Each row was made from one small tree. The marks that hang from a mark follow it in brackets, in alphabetical order. Every link used is in the known rows. Write each row's tree.
Known rows
norasu(dodas(lapu(gasofa)) mekor zirub): [ 36.7  78.5   1.6  42.9 -29.3  22.8 -26.1  -8.8  -4.7  40.8  21.6 -23.5
 -26.4  -1.9 -22.5 -49.1  16.2   7.5  16.7  51.2   7.0   8.2   9.6  46.1]
norasu(dodas(lapu) mekor): [ 37.3  63.7   3.3  39.0 -21.1  10.0  -8.2  -1.9   7.0  40.7  19.2 -21.5
 -29.4   8.1  11.9 -33.9  13.0  15.6   1.2  27.6   8.0   7.3   8.9  46.5]
lapu(mekor): [ 14.5  27.6  -9.2  16.6 -21.9  -4.6  -2.4  12.0   4.0  22.8  14.5  -3.1
 -11.7  13.6  25.6  17.0   6.2  -2.7  15.9  37.3  -8.4  13.5 -10.6  43.2]
gasofa(lapu temimo): [ 18.0  49.1 -18.3   3.9   8.1   6.8  -6.0 -17.0  -2.6  19.6  30.9 -43.5
  -1.9   5.8  21.5 -25.2  -1.8   6.2 -10.1  11.4   9.9  -7.6  33.2  24.6]
norasu(dodas mekor): [ 32.9  61.0  -2.6  28.8 -24.9   2.2 -13.4  -6.9   5.8  38.6  29.8 -17.4
 -23.8   9.1  28.8 -28.3  16.0  10.1  12.0  29.4   9.1  -4.4   9.5  39.7]
zirub(zubid): [  2.5  19.4 -32.7  19.1 -23.3  19.4 -22.2   0.5   5.1  13.7  20.1   6.4
   9.7  28.5   6.5   5.0 -10.6  11.1 -14.3  17.5 -24.1 -16.2 -20.7  23.9]
mekor(lapu norasu(zirub)): [  2.3  35.2  -1.2   2.8 -56.8  41.7   0.6  -8.3  -6.9  14.8  38.1   4.6
  24.4  24.3   6.0   7.6  18.4  26.3   6.2  30.3  -0.6   4.4 -19.5  17.1]
gasofa(lapu): [ 25.3  40.0  -7.1  22.5  -5.2  16.6   5.0 -14.5   6.0  17.6  22.7 -23.4
  -9.2   7.3  12.3 -17.2 -16.1   4.2  -4.0  14.4   3.3   2.0  18.6  33.4]
norasu(mekor(lapu) zirub(zubid)): [ 13.9  46.8 -12.8  -0.6 -52.6  29.1 -30.9   4.4  -6.7   9.6  26.2  19.6
   9.4  13.9 -18.7  -1.4  28.4  -0.4  15.0  35.5   0.1  -7.1 -12.4  22.1]
norasu(mekor): [ 33.6  34.7  -1.5   8.1 -28.8   6.8 -13.2  -1.8  13.3  20.3  22.7  -4.2
  -9.6  17.8  18.1  -8.6  13.5  -4.9  18.4  25.0   4.3  -3.9  11.7  33.8]
norasu(mekor(lapu(gasofa))): [ 36.3  55.1   6.1   2.9 -32.0  19.2  -8.4  -0.5  10.3  18.5  36.8  -7.7
  -9.1  18.9  14.1   7.8  28.5  -3.0  19.5  31.7  11.8   4.6  13.1  22.4]
dodas(norasu(zirub)): [ 15.2  41.6 -21.2  22.3 -11.6  29.2 -32.0  -3.8  -6.4  13.6  20.7 -22.6
   6.8   8.7 -21.9 -14.0 -18.6   1.0   6.2  37.8 -16.4   4.7   6.4  34.5]
dodas(norasu): [ 21.5  38.0 -18.3  23.5  -3.2  23.3 -19.9  -1.1   3.6  15.9  23.5 -26.7
   2.2  16.2  -1.1  -4.6 -19.6   3.9  -2.7  28.0 -15.6   7.1  10.9  32.8]
norasu(dodas mekor(lapu) zirub): [ 16.5  77.8  -2.9  16.3 -43.9  18.3 -24.1  -6.8 -13.7  33.1  34.8  -6.3
 -12.0   0.9  -1.3 -26.3  30.7  10.6  22.4  41.4  16.3  -1.8  -1.2  32.9]
temimo(gasofa(lapu(dodas))): [ 31.8  41.0 -20.2  18.5   4.2   2.8 -10.5  -1.3  -3.1  25.8  26.8 -45.8
   3.8  10.4  33.2 -18.4 -12.9  15.9   3.2   6.2 -26.4  -3.0  17.8  31.1]
gasofa(lapu(dodas(norasu)) temimo): [ 37.5  60.8 -21.9  14.0  20.4   3.1  -7.7 -23.6  -7.2  30.2  27.9 -61.2
  -6.4   5.5  10.0 -36.8   2.9  10.6 -13.7  13.3   6.2  10.8  39.8  24.6]
mekor(lapu(gasofa(temimo)) norasu): [ 17.9  48.2   1.0   3.1 -36.3  37.0   4.7 -12.3   2.5  18.7  53.6 -22.4
  15.8  29.8  25.1  13.3  25.9  25.9  -0.9  31.4   2.4   6.2   0.5   7.6]
dodas(lapu(gasofa(temimo)) norasu(mekor)): [ 54.9  65.0  -0.3  32.9   4.4  32.7 -21.7   3.6  10.2  21.6  22.3 -50.3
 -15.0  11.5 -25.5 -21.5   2.5   2.1  -6.6  39.6  -6.1  25.9  34.6  37.1]
lapu(dodas(norasu(zirub)) gasofa): [ 49.2  63.8 -19.3  39.1   1.6  18.5 -24.4 -25.0  -3.5  38.5  27.7 -51.3
 -11.3  15.1 -22.0 -26.8  -2.0   1.4  12.0  49.4 -14.4  24.7  18.2  25.8]
mekor(lapu(dodas) norasu): [ 21.8  37.3  -1.5   9.2 -42.7  25.9  14.4 -15.0  -1.0  29.8  35.4 -10.0
  12.8  33.0  25.4   7.1  26.5  33.9  -2.0  18.7   0.4  18.2 -14.7  14.9]
gasofa(lapu(mekor) temimo): [ 22.5  49.8 -12.6   5.7   5.0  -4.5   0.0  -3.8  -3.5  20.7  26.5 -37.9
 -10.7   1.3  27.2 -12.1  10.5   1.5  -2.7  23.5   9.0   6.8  26.3  33.4]
gasofa(lapu(dodas)): [ 38.3  46.8 -11.2  27.7  -0.4   7.5   7.3 -23.5   2.2  31.3  18.2 -33.7
 -14.6   9.4   9.9 -28.0  -7.9   8.5  -4.4  12.7   3.3  13.2  18.8  32.6]
mekor(norasu): [ 18.3  14.6  -4.8  18.8 -38.2  24.4   3.5 -12.9  11.8  20.5  28.1  -6.6
  11.9  29.7  27.7  -5.8  -2.1  21.5   0.3  23.9 -11.9  -0.9  -8.8  28.4]
gasofa(lapu(mekor(norasu(dodas))) temimo): [ 28.3  53.1  -7.5  15.4  -4.1  -0.4   6.8  -8.6  -2.7  26.9  31.7 -39.6
  -9.7   2.1  36.2 -20.6  15.9  14.7  -7.0  27.5   8.9   9.9  22.0  34.2]
norasu(dodas): [  7.6  52.5 -17.5  34.7 -11.6   7.0 -11.3 -12.0  -1.9  39.1  29.3 -24.6
 -14.4  12.5  27.5 -22.1  -8.5  19.3  -1.2  24.6  -2.7  -7.5  -3.4  36.1]
mekor(lapu(gasofa)): [ 10.6  55.7  -5.9   6.6 -22.1  28.9  -4.3  -5.4  -0.2  18.3  42.7 -17.9
   1.1  22.0  10.6  21.0   9.6   7.2   6.6  28.6   4.2   4.3   0.4  14.3]

Write each row's tree
[ 38.0  59.2  -3.6  46.9  -5.2  34.8 -20.9  12.4  -1.7  20.8   8.7 -34.9
 -15.2   2.6 -47.1  -9.9  -9.0  -0.5   2.8  60.1 -18.8  40.5   7.9  49.8]	dodas(lapu(gasofa mekor) norasu(zirub))
[ 17.8  22.0  -2.9  19.8 -42.4   8.7  -0.1   6.6   1.2  21.5  17.7   3.5
  -0.1  14.8  18.4   7.0  13.6   6.8  18.3  48.0 -12.5  16.9 -18.8  42.6]	lapu(mekor(norasu(zirub)))
[ 25.8  86.6   0.1  21.8 -40.2  22.5 -25.1  -9.8 -11.8  34.9  40.9 -15.3
 -16.4   0.3  -4.8 -27.8  31.9   7.2  25.2  50.9  15.9   1.1   5.2  29.6]	norasu(dodas mekor(lapu(gasofa)) zirub)
[ 33.6  40.3   5.8  41.0 -24.7  26.6   1.0   4.6   8.1  26.5  12.4 -19.3
 -13.8  15.2 -12.7  -4.3   3.7   9.5   3.8  48.9 -12.5  30.2  -5.7  45.7]	dodas(lapu(gasofa mekor(norasu(zirub))))
[ 23.5  25.3   3.2  33.6 -25.8  17.6   8.6  11.5   8.8  25.3   4.7  -9.2
 -10.0  18.7   4.3   1.3   1.4  16.2  -4.8  31.3 -11.6  26.9 -12.8  49.4]	dodas(lapu(mekor(norasu)))
[ 54.1  55.2  -6.4  30.1   2.0  11.3   1.5 -19.1   3.9  28.9  18.7 -38.4
 -17.5   6.3   1.8 -31.4  -3.1   4.9  -3.6  18.7   3.4  21.8  29.7  34.5]	gasofa(lapu(dodas(norasu(mekor))))
[ 22.2  44.6   5.3  12.0 -43.1  41.1   9.8 -10.9   6.1  18.5  48.9 -12.9
  12.2  30.9  20.4  17.4  18.8  24.8   1.9  33.2  -1.0  10.8  -6.9  11.8]	mekor(lapu(gasofa) norasu)
[ 53.7  52.3  -8.0  26.7 -11.3  -7.5   0.8 -14.1   1.4  45.6  31.7 -46.1
 -15.5  21.6  27.4  -8.1  37.8  10.5  14.9  55.0  -7.3  34.6   8.1  28.3]	lapu(dodas gasofa(temimo) mekor(norasu))
[ 13.9  70.3  -9.7  50.4 -20.0  19.4 -20.2  -4.3 -13.7  41.5  17.5 -27.2
 -22.7  -1.5 -19.4 -33.0  -0.9  13.0   8.8  54.8  -4.9  14.5  -7.8  48.8]	norasu(dodas(lapu(gasofa mekor)) zirub)
[ 20.7  27.0   1.5  32.5 -29.9  21.2   3.5  10.1   3.9  24.2   3.2  -6.6
  -7.0  15.7  -6.3  -3.8   1.6  14.3  -0.3  36.3 -11.9  26.0 -14.5  49.8]	dodas(lapu(mekor(norasu(zirub))))
[ 39.2  59.1 -22.8  20.4   7.6  -0.2 -17.5 -29.0  -1.3  44.0  35.0 -57.3
 -11.0  22.3  12.2 -23.8  13.2   5.5   6.7  33.9  -2.9   8.7  22.2  17.5]	lapu(dodas gasofa(temimo))
[ 51.5  53.8  -8.6  36.0  -6.4  -9.3  -1.6  -7.7   3.0  44.5  21.0 -35.1
 -28.7  16.9  14.1   0.8  21.0  -3.3  22.2  54.2  -8.2  36.5   3.1  35.7]	lapu(dodas gasofa mekor)
[ 46.8  54.6  -7.9  34.3  -0.9   4.2   3.3  -8.8  -4.2  29.4  11.8 -32.9
 -20.2  -1.3  -2.7 -21.4   1.4   1.3   3.7  34.4  -2.3  34.2  16.1  42.7]	gasofa(lapu(dodas(norasu(zirub)) mekor))
[ 16.3  32.2  -9.8  30.8 -42.9   8.6  -4.6   6.4  -2.2  28.5  20.6   2.7
  -4.4  13.5  19.7  -0.9  15.2  16.0   8.5  49.0 -15.7  13.9 -26.3  42.1]	lapu(mekor(norasu(dodas zirub(zubid))))
[ 42.4  47.3 -23.5  26.8 -13.7  11.0 -26.4 -12.8  -4.3  33.0  15.0 -23.0
  -4.4  15.7 -16.1 -26.9   8.4   5.7   5.9  32.4 -13.2  16.7   5.2  31.0]	lapu(dodas(norasu(mekor zirub(zubid))))
[ 35.2  44.0  -3.3  18.8 -19.4   6.6  -2.7  -1.1   7.0  26.2  38.1 -31.4
  -7.4  18.5  30.1   7.9  25.4   4.8  13.9  57.4  -8.4  18.0   6.9  28.8]	lapu(gasofa(temimo) mekor(norasu))
[ 28.9  55.8  -7.6  10.6 -25.0  31.2 -29.1   3.1  -4.7  11.8  27.7 -13.5
   3.5   7.5 -20.9  -7.6   8.0  -2.2  13.9  40.0  -2.7  11.5  12.8  30.3]	dodas(norasu(mekor(lapu) zirub))
[ 26.9  48.9  -3.8  29.7  -3.1  12.4  -5.1   8.2   5.4  27.4  14.9 -33.4
 -17.9  13.3  -2.8  -1.3   5.4   3.5  -0.9  39.8  -6.7  23.3   7.3  41.8]	dodas(lapu(gasofa(temimo) mekor))
[ 23.6  65.8  -7.1  26.9 -36.8  10.6 -30.1 -10.8  -8.0  36.5  25.9 -10.0
 -16.5  -0.1  -0.8 -43.4  17.3   4.8  24.3  44.1   8.1  -6.7   3.7  41.3]	norasu(dodas mekor zirub)
[ 20.4  66.0 -14.0   3.8  -9.2  15.0  -7.2 -15.5  -7.9  32.6  43.4 -37.5
  -0.8  23.5  13.9   6.2  24.8  12.7   3.9  25.7   7.2  10.5   8.5   9.2]	mekor(lapu(dodas gasofa(temimo)))
[ 59.2  46.2  -0.4  39.2 -21.6  -0.8   8.0 -12.2   7.5  44.8  25.5 -32.0
 -20.0  22.5  21.3  -2.2  27.5   8.9  18.7  57.2 -12.6  41.5  -2.5  34.1]	lapu(dodas gasofa mekor(norasu))
[ 35.7  52.7  -4.1  11.3 -16.4  25.1 -17.3   5.8   4.9  13.5  29.5 -18.5
  -1.2  14.6  -0.7   2.8   7.1   1.5   5.8  29.6  -1.8  13.3  17.0  28.6]	dodas(norasu(mekor(lapu)))
[ 33.6  47.6 -10.7  18.2 -20.5  25.9 -32.7  -0.1  -0.4  13.5  21.6 -16.9
   0.4   6.8 -21.2 -18.8  -1.0  -6.3  15.5  41.9  -8.3   7.7  15.6  36.8]	dodas(norasu(mekor zirub))
[ 47.2  63.4 -17.4  12.0  16.1   1.1  -8.5 -21.6  -4.4  30.4  28.2 -58.2
 -10.1   4.6  11.1 -39.6  10.4   7.2  -9.5  15.6  10.2  11.8  44.4  25.6]	gasofa(lapu(dodas(norasu(mekor))) temimo)
[ 22.0  47.0  -8.6  28.0  -0.4  24.4 -11.2  -5.8   6.3  26.6  20.2 -39.4
  -9.4  18.2  -9.2 -14.8  -6.6   8.6  -8.2  27.4  -5.8   9.0  13.8  33.3]	dodas(lapu(gasofa(temimo)))
[ 45.3  43.2  -1.5  31.2 -18.7   4.8  14.7 -14.4  -0.4  32.3  14.4 -23.2
 -15.7   5.5  10.7 -22.3  10.0  10.0   5.2  32.7  -0.2  30.0   6.8  40.8]	gasofa(lapu(dodas mekor(norasu(zirub))))
[ 26.3  60.8   1.7   1.9 -44.3  28.2 -25.5  -4.1  -3.5  16.4  33.7  -1.7
  -1.2   8.6 -16.0  -7.1  29.3  -8.1  31.9  46.1  10.8   1.2   7.6  24.6]	norasu(mekor(lapu(gasofa)) zirub)
[ 27.5  51.6 -11.2  14.9  -4.2  -2.9 -12.6   3.0   2.0  25.9  33.6 -35.2
 -15.6  12.8  22.9  10.4  19.4  -7.9  17.5  54.2  -4.6  13.0  11.8  31.2]	lapu(gasofa(temimo) mekor)
[ 49.9  52.9  -7.0  34.3   3.2   1.1   8.8  -7.3   0.5  30.3  13.6 -34.8
 -22.3   2.1   7.3 -16.4   0.6   2.8  -0.2  29.3  -1.2  35.2  18.0  41.8]	gasofa(lapu(dodas(norasu) mekor))
[ 30.6  44.2 -18.9  20.9 -23.5  30.0 -39.2   3.2  -0.6  10.5  20.3  -8.1
   4.6  10.4 -25.7 -15.9  -1.2  -2.6   5.4  40.9 -16.3   3.5   6.9  32.4]	dodas(norasu(mekor zirub(zubid)))
[ 35.8  38.9   7.0  41.5 -20.7  23.4   7.5   6.5  12.5  27.4  13.8 -21.5
 -16.9  18.7  -2.4   1.0   3.3  11.2  -0.8  43.9 -12.3  31.3  -3.3  45.1]	dodas(lapu(gasofa mekor(norasu)))
[ 36.3  30.2  -8.3  27.1 -35.1  -5.0   3.2  -6.9  -3.9  40.6  10.8 -10.4
  -8.1  17.7  15.9  -8.6  25.5  12.8  18.7  45.9 -11.7  33.6 -17.0  41.3]	lapu(dodas mekor(norasu(zirub)))
[ 30.5  46.7  -5.6  18.0 -25.6  10.5 -10.9  -2.3   0.2  26.1  36.6 -29.1
  -3.8  14.2  16.1   0.1  26.3   1.4  20.0  64.3  -8.6  16.3   4.2  30.1]	lapu(gasofa(temimo) mekor(norasu(zirub)))
[ 29.5  42.8 -30.8  29.0  -7.7  13.1 -25.7 -15.1  -8.3  33.1  14.5 -27.4
   0.7  17.4 -16.5 -23.5  -3.8  10.3  -0.4  29.6 -18.4  15.6  -0.8  29.7]	lapu(dodas(norasu(zirub(zubid))))
[ 35.5  41.1 -16.3  19.7   2.3  -5.3  -6.5   8.3  -3.5  27.2  23.9 -42.0
  -2.5   6.6  37.0  -8.4  -4.5  11.5   8.1  15.2 -26.9   7.0  13.0  36.8]	temimo(gasofa(lapu(dodas mekor)))
[ 30.5  33.3 -10.7  18.4  -9.0   4.9  -3.5  12.4   1.8  17.2  29.0 -33.3
   5.9   8.4  42.0  -2.6  -6.9  15.1   6.0  17.7 -28.9   1.3  10.1  36.4]	temimo(gasofa(lapu(mekor(norasu))))
[ 10.2  69.0 -13.4  49.6 -17.8  27.7 -24.1 -14.0 -13.1  40.1  20.9 -31.4
 -15.9   1.1 -23.6 -42.6  -8.9  16.8   3.1  45.5  -5.0   4.1  -4.0  43.0]	norasu(dodas(lapu(gasofa)) zirub)
[ 43.5  76.3   2.5  38.1 -12.6  11.1 -13.2  -6.7   6.5  43.2  28.8 -36.5
 -30.8   8.3  10.7 -37.5  19.3  13.1   2.8  35.2  10.1   7.3  19.8  40.9]	norasu(dodas(lapu(gasofa(temimo))) mekor)
[ 63.1  68.2 -11.6  36.2  -4.4  16.6 -26.2 -23.2   0.7  37.8  27.7 -47.6
 -16.2  13.9 -21.3 -30.5  10.4  -3.1  18.5  51.8  -8.9  26.4  24.3  27.7]	lapu(dodas(norasu(mekor zirub)) gasofa)
[ 35.5  81.7   5.4  23.6 -27.7  14.2  -9.0  -5.9   2.3  36.3  44.2 -21.8
 -23.7  10.3  23.9 -12.6  31.4  12.4  12.8  35.7  16.8   3.7  10.6  27.6]	norasu(dodas mekor(lapu(gasofa)))
[ 45.3  56.0  -0.2  48.5   3.1  28.7  -8.9  15.0   8.0  22.5  11.7 -39.5
 -20.1   9.4 -25.2   1.0  -9.6   2.0  -5.6  49.2 -18.3  42.5  11.6  47.5]	dodas(lapu(gasofa mekor) norasu)
[ 20.5  35.2 -17.6   9.6 -45.6  21.5 -37.6  -0.6  -0.8  13.3  18.0  15.1
   4.1  13.3 -18.2 -18.3  15.3  -5.8  16.3  38.6  -9.0 -12.6  -7.6  31.0]	norasu(mekor zirub(zubid))
[ 33.9  58.2   2.3  -3.4 -27.6  15.6 -12.2  -1.6   7.4  18.6  40.7 -15.3
  -6.4  17.8  17.0   5.4  33.2  -1.9  17.3  30.6  14.3   1.1  18.3  19.2]	norasu(mekor(lapu(gasofa(temimo))))
